Known rows, with every way that one mark hangs from another
P(Z(D(E J M))): [ -5  20 -47  -1   7  11  11 -10  10 -37   6  -2  23   5 -30   1 -16  23
  17  22  16  21  -2   7 -24   4 -25  15 -14  11   7  35   9  -7]
J(H V Y): [ -5  16  15  41  -4 -19 -11  14 -15 -13  -3  -5   0  14   9  -1  -5   6
 -15  11  24   6  26  -5  51 -16 -15   6  26  -1 -18   0  -8 -11]
J(V): [ 11   2  14  16   3  -9  -1   8  -5 -16   7 -11   9  11 -15 -11 -14   8
   1   6  -2   4  10   0  12 -16   1  15  17  -7  -9   9  -2 -20]
P(Z(E(D(J M)))): [ -9  23 -42  43   5   6   0  -6  14 -45   7  -5  26   6 -44  11 -29  11
   6   8  40   3  -5  11 -20   8 -15   9 -11  12   8  32  18   6]
D(J(H V(Y))): [ -5   5   8  45  -6   3  17   5 -13 -30  -1  -2   7 -13  15  -7   4  33
 -14  15  12  -6  -3   6  23 -27 -10   2  16  -8   5   9 -17 -20]
P(Z(D(J) E)): [ -7  23 -16  13   1  25  40 -15  -7 -25  17  13  31  -4 -34  18   0  16
  21  20  38  14   5  26 -29  -2 -10   9 -10  25   1  18   9   3]
V(Y): [ -3  -2 -19   2 -11   7   8   6  -1   1   8   5  -5 -14  16   5  20   4
 -16  13   2  -5  -5  -8   3  -9   5  -1   3  -9  10   2 -17   4]
M(D(J)): [ -3 -11   0  26  -5   4  12   3  -2 -21   9   7 -10  -1  16  26   5  21
   6   6  21   2 -16   7  -7 -14  -4   8  -5  19  -2  11  20   4]
E(D P Z): [-20   5  12   4 -23 -11 -37  10  24 -25 -10   8   2 -22   6  48   9  22
  -8   5  53  24 -10 -15  14  19 -12  12  18   6  -6  -6  -7  22]
E(D(M) P Z): [-20   8  -6  17 -17 -13 -51  17  33 -37 -20  -7  -1  -9  -5  42  -2  16
  -7   4  48  16 -12 -28  12  22 -15  10  21  -8   0   8   3  27]
Y(J(H V)): [ -7   8  52  37  -2  -6  10   4  -4 -33   7 -21  16  -2 -11 -11 -12   5
  13  14  11   4   2  26  22 -18 -14   9   2  -6  -8   6   2 -16]
M(D(E(Z))): [ 14  -4  -1  -6  -9   1 -28 -10   5 -21  23  12 -10  -9  19  28   6  18
 -10  13  22  33   7   0  13   3 -10  24 -11  14   0   7   3   6]
Z(E(D P)): [-28  26  10  12 -11   1 -10  -8  22   0 -10   9  18   2 -13  35  -8  -2
 -19  14  48 -13  -2  -8  12 -10 -12  -7 -11  21 -20  21 -16  27]
E(P(Z)): [ -4  -2  -4 -13 -15 -11  -8  13  15 -11  -1   3  17 -26   0  26  19  13
   2  21  11  14   1  -1   1   7 -24   1  15  -8   5  -4  -2  -5]
V(J(H Y)): [-18  12  22  27 -11   7   8  10  -5   9 -17   1 -23 -15  24  27   8  -2
   1  10  35   6   9   9  29 -14 -20  -2  22  19  -7   0  -1  14]
E(D(J(Y))): [-25  17 -23  37  -9   0   5   7   3  -9   5  11 -14   3   9  20 -14  15
  -3   5  52   4 -10  -1  10 -12  -5   4  11  32 -14  16   4  11]
E(P Z): [ -4   1  24 -11 -13  -4 -22  17  16 -14  -4   6   2 -35  21  29  15  15
  -4  11  29  17  -5 -13   4   6 -13   3  26  -6   5  -5   2   8]
Y(J): [-10   5  22  10  -4   9  16   8   8  -6  18 -12   5 -15  -5 -10  -5  -7
  17  15   7   0 -12  24 -15 -12  -3   2  -8   3   7  16  13  -2]
D(J(H V Y) M): [-10  26  -7  68   9 -14  -5  25  -9 -36  -7 -14   4  16   4 -16 -28   9
  -8  13  26  -3   9  -7  33 -23 -23   2  30  -4  -9  22  12 -13]
H(J(Y)): [ 10  12   6  -3  -5 -11   9  17  -1  24   1  13  -6   3  15 -27  -5  -6
  -6   3  20   8  -4  -4  19 -22  -9   0  28   8 -13  25  16   0]
J(V Y): [  8  15   0  25  -4 -13  -3  22  -9  -2  21  -5   0  15  -1  -7 -14   1
  -8  16  17   7  20  -8  25 -24  -2  16  35   2 -13  13   1 -12]
D(E(Z) M): [ 15  16 -20  -2  10   0 -35  -4  16 -25   9  -5   6  -5  -6 -15 -21   4
 -11   9   8  23   7 -10  -1   9 -16  12  -3 -12  12  23   6   0]
D(E(P)): [-10  20   5 -26   0  -1 -11  -5  21  12  -3  10   8 -13  13   7  -6   2
 -21  23   6  -1  -2  -5   9 -23 -22  -7 -13   5  -7  24 -20  -3]
D(E M): [  0  19 -27  -6  15   1 -20  -8  14  -6   2  -7   5  14 -11 -19 -28  -9
 -16   9  -6   0   3 -10   2  -8 -14   1 -20  -5   3  31   2  -2]
M(D(E)): [  4   0  -9  -5  -4  -3 -12 -15   4  -6  14  11 -10  10   9  24  -2   6
 -12  13   8  12   3   0  17 -12 -10   8 -28  20 -12  14   2   4]
M(D(E J(V Y))): [  6  20  -9  36   0  -5   4   6  -9 -20  34  10  -8  14  16   5 -23  19
 -13  32  35  12   9   5  28 -49 -17  23   9  27 -21  40  12 -16]
H(V): [  2 -10   6  -5  12 -17  -9  -1   3   1   7  -2  10 -10  -6 -14 -15  -2
 -16  -5 -10  -4   8 -19  15  -3   3   4  14  -9  -3  14  -7  -1]
J(Y): [ -4  13 -17   9  -5  -4   0  16  -5  12  10   9 -10   1  17   5   2  -8
 -12  12  19   4  11  -5  17 -12  -3   1  17   9  -5   3   4   4]
V(J Y): [ -5  -2  -1   4 -18  24  23  10   7   9   4   0 -15 -30  12  14  21   9
  -2  17  10   0  -8   7  -9 -20  -1   5  17   4  17  10  -6  12]
E(D(J(H)) P(Z)): [-37   3   1  29 -16 -14  -9   0  17 -43 -27   9  13 -28   2  52  11  39
   2   7  50  14 -17   9  15  11 -38  -4   1  15  -6  -9 -12   2]
P(Z(D(J M) E)): [ -6  28 -36  27   7  19  27  -8   1 -38  10   0  38   7 -47   8 -13   9
  20  21  33   6   4  11 -33   4 -19   9 -10  12  10  31  21   8]
H(J Y): [ 30   2   0 -20  -9   3   4  10   6   1  -2  -2 -12  -6  15 -63   0   7
 -13   2  -3   0  -7   8  21 -11 -10   1  20   5 -12  26   7   3]
E(Z): [ 12  -1   7   1  -6   1 -16   8   2 -18   7   1   3 -18   6   8   8  11
   3   0  18  24   2  -1  -1  14   1  12  18  -6  10  -8   5   1]
H(J V): [ 18 -10  27 -16  14 -24   1   4   7  14   0   2   9  -9  -7 -44 -20  -1
  -8 -10 -12   4  -5 -18  16 -16  -3   5  28  -6  -7  30   4  -4]

Rows
[-23  11  -7  32  -6  -5 -29  21  34 -48 -17  -4   3 -21  -1  35 -14  28
  -1   7  59  10 -28 -17  -4  10 -20   7  22  -2   3  20  15  21]
E(D(J M) P Z)
[ 34  -9  10 -25   1 -18  -3  13  11   1   6  -4  -4 -17  11 -80 -14   5
 -30  -1 -18  -3   4  -8  37 -15  -8   5  34  -4 -12  38  -1   2]
H(J V Y)
[-21  42 -11  24  -1  25  41  -2 -11   5  17  21  11   9  -5  12  -8  -1
  -3  25  55  -1  10   4  -3 -24  -3   1   2  37 -17  34   5  16]
Z(D(J(Y)) E)
[-49  15   1  51  -4 -15 -20   4  25 -39 -46  -7   3  -4   5  34 -12  20
  -9   0  47 -12 -26 -15  22   3 -33 -13  -3   5 -11  12  -5  18]
E(D(J(H) M) P)
[ -8   7 -37  19   0   6  19   4   3 -43   1  -8  19   3 -32  15  -4  23
  30  13  20  15  -7   5 -30  16 -17  13   4   1  12  11  21   3]
P(Z(D(J M)))
[ 19   6  18  16 -11   8   9  24   6 -37  32 -26   2  -8  -4 -51 -16   9
  -3  28   2  -3   6  32  16 -23  -9  20  18   2  -5  30   7 -13]
H(Y(J(V)))
[  2   6 -13  15 -11  10  -5 -16   1 -36   0   7 -23  -6  46 -14   5  29
 -31  16  15   2   4  20  43 -18 -34   1 -27  31 -17  25  -3   7]
M(D(E J(H(Y))))
[-32   4   7  40  -5  -2  -1 -16   4 -30 -28   2  -5   0   4  23  -8  24
   0 -15  38   1 -15  10  16   6 -15  -3 -12  22 -12  -3 -10   9]
E(D(J(H)))
[-16   5   6  18   4 -31 -15   5  -8   6  -1   6   2 -11  22  -6  -6  -5
 -31   1  17  -1  23 -24  57  -3 -15  -4  24  -1 -15   2 -17   6]
J(H(V) Y)
[-26  33 -10  29  -2  -4 -25   3  28 -14 -15  -2  19  12 -23  27 -18  -7
 -21  12  46 -19  -4 -23  10  -3 -18  -7 -12   8 -12  32  -2  28]
Z(E(D(M) P))
[ -7  36  -4  -5  -4   5  -8  17  20  -9  17  24  -2 -44  39  10  -5  16
 -23  36  52  20  -4  -1  11 -33 -28   3  23  13  -2  35   3  -5]
D(E(P Z) J(Y))
[-17   6  20 -13 -21   1  -9   8  14 -15  -8   9   7 -22   3  48  24  26
   7  17  45  25  -1 -15   5  14 -11  10  21   6  -6  -8  -4  23]
E(P Z(D))
[ -5  27  -7  -2   9   3 -23  12  30 -33  -2   0  10 -35  10  -2 -21  16
 -14  25  28  11 -16  -9 -10 -16 -33   1   9  -8  12  44  11  -6]
D(E(P Z) J M)
[-20  21  -7  11 -11  -2  -1  13  12   2  16  26 -14 -12  44  35  -1  16
 -27  40  47   5  -9  -7  23 -48 -31  -1  -1  31 -15  38   8   6]
M(D(E(P) J(Y)))
[ -5   1   9   7  -1  -4   9  17   7  21  14   1 -16 -21  10   5 -13 -10
 -10  11  17   4  13 -11  21 -24  -4  11  46  13  -8  28   3   9]
H(V(J(Y)))
[  9  27 -15  25  22   2  -1   1   9 -36  10 -17  14  16 -24 -36 -53  12
  -6  18  -2  -1  -1   1  -2 -36 -18  10   0  -3   0  54  11 -29]
D(E J(V) M)
[ -1  12 -17 -32  -6  -8 -12  -4  19  -6  11  11  18 -26   0  14   4  10
 -10  28   7  18   3   6   3  -9 -34   2  -6   0   2  15 -13 -11]
D(E(P(Z)))
[-14  30 -14   2  13   5  -6   4  30 -14  -9   1   9 -12   6 -10 -28   4
 -16  27  11 -16 -19 -10  -8 -33 -32 -12 -10   1   4  49   6  -5]
D(E(P) J M)
[-21  37 -19  40  -1  13  12  -2   2  -5  12  21   5   5  -3  15 -24   0
 -14  12  66  -6   0   6   7 -25  -6   3  -1  36 -19  32   4  12]
Z(E(D(J(Y))))
[-21  -3  11  16 -17  18  14   0   2  -3 -16  -2 -17 -30  25  29  29   8
  -4  11  17  -1  -5   8  14 -12 -12  -3  11   4  10  -7 -17  15]
V(J(H) Y)
[  8  16  -4  -6  11  15  -5  -9   8 -23  14  13   5 -31  10 -15 -16  21
  -5  10  20  24  -5  16 -14 -15 -15  10  -2   9  11  26   5 -15]
D(E(Z) J)
[-13  29  18  -2   3   7  18  -3  12 -18   3   5  20  -2 -14   9 -23  27
  -2  38  28   9  -5   0   4 -43 -23  12   0  21 -20  46 -13 -11]
Z(D(E(P) J(V)))
[ -1   0  17   6 -18  20   4   2   6 -15 -17 -11 -29 -20  26 -14  12   9
 -12   6   6   1   9  20  32  -5 -23  -3  12  19  -9  -1  -9  14]
V(J(H(Y)))
[ -2  15 -15  -3  -4  15  20 -16  -8 -14  19  10  33   7 -38  22   7   5
  14  17  27  15  22  10 -13  13  -9  12 -13  18  -4   2  -1   8]
P(Z(D E))
[-20  10 -24  15  -5  -2  12  16  18 -38 -10  -1  22 -12 -19  34   7  26
  21  26  34   8 -15 -10 -24   5 -29   5  14  -1   7  18  15   9]
E(P(Z(D(J M))))
[-14  -5  21  21  15 -16   3  -8  -5 -17 -13   2  11 -23  12 -17 -15  12
 -17 -10   4  -8  -2  -6  23  -9 -15  -7   8  -2  -3  11  -7 -10]
D(J(H(V)))
[-15  27 -22  34   5   2 -20 -10  13 -17  -5  -8  17  29 -37   8 -29 -10
 -11  -1  34 -12   2 -14   4   7  -4   3 -18  12 -10  26   4  24]
Z(E(D(M)))
[  0  25 -28  11  20  10   0  -7  14 -17   1  -3   2   1  -5 -28 -35   1
  -8  12  -1  -6 -11   0 -17 -22 -18  -5 -17   1   7  45  10 -13]
D(E J M)
[-22  17   2  14  -5   4  -4  20  22 -40 -15  -3  12 -21  -2  30   4  26
  11  19  47  13 -19 -19 -15   5 -17   8  22  -3  10  20  20  21]
E(P Z(D(J M)))
[ -1  17 -32 -16   2 -14 -26   8  27 -20   3  -4  22 -12 -11   4 -10   4
  -9  29   5  10   0  -9  -1  -2 -39   0  -5 -11   9  30  -1  -7]
D(E(P(Z)) M)
[  1   9 -27 -25  -4   7   7 -23   3 -12  18   9  17   2 -28  20   6  15
  11  20  14  32  14  11  -8  11 -16  18 -20  18  -1   9 -15  -2]
P(Z(D(E)))
[-35  42  -9  34 -10   5   7   8  15   2   1  20   8  -8   7  32 -15   1
 -22  27  76 -16  -8  -7  12 -33 -21  -9   8  33 -22  37  -2  19]
Z(E(D(J(Y)) P))
[-22   9 -27  43   5  -1  -9   2  19 -33 -14  -8   0  11 -20   6 -28  14
   6  -6  30  -6 -23  -9 -11   2  -5   3  -3   8  -1  24  14  15]
E(D(J M))
[ -8  16 -24  29   2  15  13 -15   5 -32  12  10  24  -5 -34  19 -18  17
   7   7  43   9  -5  26 -18  -2 -12   9 -11  25   2  19   5   0]
P(Z(E(D(J))))
[-14  29   5  17   6  32  42 -18  -6  -6   6  12  19   6 -23   5 -12   5
  10  16  36  -6  -3  11 -19 -16   0  -1 -17  30  -8  30   2  10]
Z(D(J) E)
[  0  -8  -2  32 -17   4   3   3  -5 -40  -8   2 -25  -7  45  -2  18  31
 -18   6  23  -5  -3  13  40  -4 -23   0  -5  23 -14   0   7  13]
M(D(J(H(Y))))
[-17   3  -5 -16 -23  -4   7   6   8 -16  -3   8  19 -14 -12  47  27  21
  15  25  26  22   2  -4  -4  13 -21   8  11   6  -3  -9  -5  14]
E(P(Z(D)))
